Known rows, with every step that occurs:
F, E:  .19  .02  .10  .33 -.27 -.08  .08  .07  .29  .27 -.17  .02  .13 -.03 -.15 -.40  .05 -.01  .16 -.04  .20  .02  .01 -.25  .12 -.20  .27
F, S, B, M, G:  .08  .02  .18  .18 -.30 -.33  .24  .13  .50  .31  .26 -.27  .42  .09 -.38 -.24 -.34  .16  .05  .09  .13 -.20 -.19 -.01  .07 -.22  .33
K, C:  .23 -.02  .06  .28 -.35 -.07  .31 -.04  .17  .15 -.07 -.09  .19 -.02  .00 -.58  .04 -.19  .30  .00  .09  .05  .01 -.19  .04  .33  .15
E, F, S, B:  .31 -.08  .16  .07 -.04 -.22  .10  .19  .38  .17  .16 -.33  .45 -.06 -.20 -.24 -.02  .09  .05  .03  .07 -.26 -.05 -.30 -.03  .07  .43
M, F:  .19  .12  .16  .44 -.36 -.02  .15 -.14  .30  .15  .06 -.04  .43 -.10 -.02 -.49 -.11  .06  .13  .09  .10  .03 -.23 -.25  .10  .04  .16
E, F, S:  .33  .02  .09  .17 -.09 -.06 -.02  .09  .35  .09  .05 -.26  .31 -.11 -.23 -.36  .11  .05  .08  .01  .10 -.06 -.03 -.28 -.13  .16  .38
M, G, E, F:  .08  .03  .19  .39 -.27 -.02  .26  .11  .14 -.32  .01 -.17  .41  .02  .02 -.34 -.08  .05  .18 -.04  .00  .13 -.40 -.27 -.16 -.08  .13
G, E, F, S, C:  .25  .13  .23  .20 -.11 -.01  .05  .17  .16 -.12  .07 -.18  .35 -.21 -.12 -.46  .16  .24 -.03 -.18 -.07 -.12 -.20 -.06 -.22  .14  .17
Q, S, B:  .19 -.29  .17  .16 -.60 -.25  .19  .19  .27  .14  .08 -.13  .30  .03 -.18 -.34 -.13 -.07  .25  .04  .05 -.31 -.25 -.21 -.11  .01  .19
M, G:  .02  .07  .10  .34 -.35 -.04  .17 -.09  .29 -.06 -.01 -.12  .42 -.02 -.07 -.40 -.12 -.04  .15 -.01  .08  .06 -.23 -.23 -.01 -.13  .07
E, F:  .36 -.10  .02  .17 -.08  .07  .05  .13  .23 -.05  .03 -.19  .28 -.02  .05 -.49  .04  .00  .15 -.01 -.01 -.04 -.10 -.37 -.09 -.02  .17
Q, S, G, E:  .10 -.22  .32  .31 -.75 -.25  .19  .31  .03  .05 -.02  .08  .23  .07  .11 -.40  .04  .11  .34  .04 -.12 -.17 -.36 -.15 -.27  .15 -.06
E, F, S, G, K:  .15  .02  .22  .13 -.06 -.12  .05  .32  .09 -.07  .10 -.24  .51  .06  .02 -.33  .05  .24  .25  .07 -.07 -.11 -.17 -.15 -.14  .24  .15
Q, S, B, M, F, E:  .15 -.09  .26  .36 -.60 -.39  .19  .30  .43  .50  .14 -.08  .27  .14 -.46 -.31 -.34  .20  .20  .11  .30 -.23 -.27  .02  .18 -.36  .43
G, E, F, S, B, K:  .30 -.12  .35  .11 -.08 -.31  .09  .32  .46  .11  .19 -.23  .35  .01 -.11 -.10 -.04  .17  .31  .10  .05 -.12 -.29 -.23 -.23  .08  .28
B, M, F, S, G, E:  .16  .14  .41  .42 -.46 -.33  .22  .20  .28  .43  .21  .01  .37  .06 -.04 -.39 -.16  .45  .12  .21 -.03 -.07 -.29  .05  .00  .10  .18
B, E, F, S:  .35 -.02  .20  .29 -.18 -.14  .24  .23  .37  .03  .01 -.30  .25 -.26 -.14 -.28  .02  .05  .02  .07  .27  .00  .07 -.41  .02  .04  .43
K, F, S:  .28  .00  .16  .14 -.31  .01  .06  .02  .17  .22  .05 -.13  .37 -.42 -.09 -.48  .05  .08 -.04 -.05  .18 -.03 -.26 -.20 -.03  .35  .32
S, G, E, F:  .25 -.13  .24  .23 -.19 -.08  .16  .36  .00 -.07  .02 -.05  .35  .08  .38 -.42  .08  .22  .23  .02 -.20 -.10 -.23 -.33 -.15  .03 -.02
M, G, E: -.02  .06  .22  .47 -.48 -.06  .33 -.03  .16 -.17 -.03 -.02  .35  .01 -.01 -.34 -.12 -.01  .20 -.02  .01  .13 -.40 -.19 -.09 -.04  .04
S, G, K, F, E:  .05 -.05  .25  .18 -.24 -.01  .14  .38 -.19  .09 -.07  .02  .45 -.13  .28 -.49 -.04  .28  .21 -.09  .11 -.03 -.37 -.14  .15  .01  .06
M, G, E, F, S:  .05  .15  .27  .40 -.28 -.15  .19  .07  .27 -.18  .04 -.24  .44 -.06 -.26 -.21 -.02  .10  .11 -.02  .10  .11 -.33 -.17 -.19  .09  .32
B, S, C:  .41  .01  .14  .08 -.19  .03  .12  .08  .20  .05  .19 -.23  .31 -.09  .03 -.64  .03  .05  .04 -.18 -.23 -.07 -.12 -.12 -.03 -.13 -.08

Rows:
 .12  .03  .35  .31 -.43 -.27  .17  .19  .17  .22  .00  .03  .32 -.04  .07 -.32  .10  .22  .17  .07 -.08 -.10 -.15 -.15 -.14  .25  .10 : F, S, G, E
 .18  .16  .13  .16 -.19 -.04 -.04 -.02  .30  .14  .04 -.14  .35 -.28 -.21 -.52  .13  .14 -.06 -.13  .01 -.19 -.01 -.02 -.07  .11  .12 : F, S, C
 .24  .01  .18  .09 -.06 -.19 -.07  .25  .25  .16  .06 -.21  .45 -.05  .04 -.35  .16  .24  .11  .07 -.02 -.19  .02 -.26 -.13  .11  .22 : E, F, S, G
 .36 -.24  .19  .21 -.13 -.13  .42  .37  .27 -.02  .10 -.28  .34 -.11  .18 -.28 -.19  .04  .06  .07  .13 -.19 -.04 -.54  .17 -.22  .28 : S, B, E, F
 .10  .35  .24  .35 -.24 -.08 -.02 -.15  .34  .19  .11 -.13  .57 -.34 -.23 -.50  .03  .26 -.11 -.04  .10 -.12 -.15  .04  .05  .12  .18 : M, F, S, C
 .13  .14  .31  .35 -.31 -.29  .20 -.07  .46  .37  .18 -.18  .61 -.14 -.26 -.24 -.17  .15  .02  .13  .18 -.18 -.18 -.17  .15  .13  .41 : M, F, S, B
 .29 -.08  .31  .22 -.18 -.23  .27  .26  .27  .07  .13 -.23  .38 -.03 -.15 -.20 -.03  .12  .09  .00  .00 -.17 -.22 -.25 -.11  .16  .39 : G, E, F, S, B
 .10  .07  .21  .18 -.10 -.21  .22  .30  .02 -.02  .05 -.28  .48  .09  .00 -.42  .07  .10  .39  .06  .01 -.02 -.07 -.03 -.07  .55  .22 : E, F, S, G, K, C
 .18 -.04  .32  .26 -.14 -.19  .30  .47  .10 -.12  .07 -.28  .43 -.09  .12 -.24 -.06  .23  .19  .12  .10 -.05 -.08 -.30  .01  .11  .20 : B, E, F, S, G, K
-.03 -.06  .22  .19 -.26 -.11  .37  .39  .04  .07  .18 -.18  .46  .03 -.12 -.34 -.49  .26  .14 -.08  .26 -.05 -.58  .05  .28 -.35  .26 : S, B, M, G, K, F, E
 .30 -.36  .22  .20 -.48 -.25  .36  .47  .26 -.06  .09 -.31  .29 -.10 -.06 -.24 -.18 -.02  .16  .07  .21 -.28 -.16 -.45 -.01 -.15  .32 : Q, S, B, E, F
 .04  .06  .18  .17 -.12 -.29  .46  .31  .25 -.04  .30 -.48  .51  .25 -.39 -.28 -.38  .08  .30  .05  .16 -.02 -.27  .14  .06  .18  .42 : E, F, S, B, M, G, K, C
 .03  .06  .34  .30 -.22 -.28  .30  .17  .29 -.10  .14 -.30  .58 -.01 -.22 -.08 -.15  .14  .08 -.01  .08 -.09 -.36 -.19 -.10 -.01  .38 : M, G, E, F, S, B
 .44 -.16  .33  .16 -.22 -.13  .24  .41  .03 -.02  .20 -.21  .35  .16  .34 -.42  .05  .18  .27  .00 -.34  .02 -.26 -.34 -.16 -.02 -.03 : B, S, G, E, F
 .24 -.09  .29  .29 -.35 -.33  .44  .20  .42  .28  .08 -.22  .31 -.23 -.13 -.18 -.17  .04  .01  .10  .25 -.20  .05 -.35  .18 -.01  .41 : F, S, B, E
 .13  .02  .31  .29 -.19 -.27  .48  .44  .03 -.07  .02 -.31  .41 -.06  .11 -.33 -.03  .10  .33  .11  .18  .03  .03 -.18  .07  .43  .26 : B, E, F, S, G, K, C
 .14  .24  .24  .44 -.35 -.15  .09 -.18  .43  .30  .08 -.12  .48 -.20 -.29 -.37 -.03  .10  .04  .12  .20  .02 -.17 -.15  .06  .22  .36 : M, F, S
 .25 -.08  .34  .11 -.25 -.07  .23  .43 -.16  .15  .10 -.14  .44 -.05  .23 -.48 -.06  .23  .24 -.11 -.02  .08 -.41 -.15  .15 -.04  .07 : B, S, G, K, F, E
 .27 -.15  .32  .17 -.37 -.21  .43  .27  .21  .26  .12 -.22  .43 -.51  .05 -.27 -.18  .13 -.13  .02  .34 -.19 -.19 -.36  .21  .13  .42 : K, F, S, B, E
 .33 -.10  .16  .30 -.22  .04  .22  .18  .11 -.15  .01 -.10  .21  .02  .09 -.44  .03  .04  .19 -.04 -.08  .03 -.28 -.34 -.16  .07  .14 : G, E, F
 .05  .08  .17  .18 -.35 -.02  .25  .16  .12 -.03  .24 -.25  .45 -.13 -.28 -.43 -.34  .20  .08 -.01  .18  .08 -.58  .13 -.01  .14  .24 : B, M, G, K, F, S
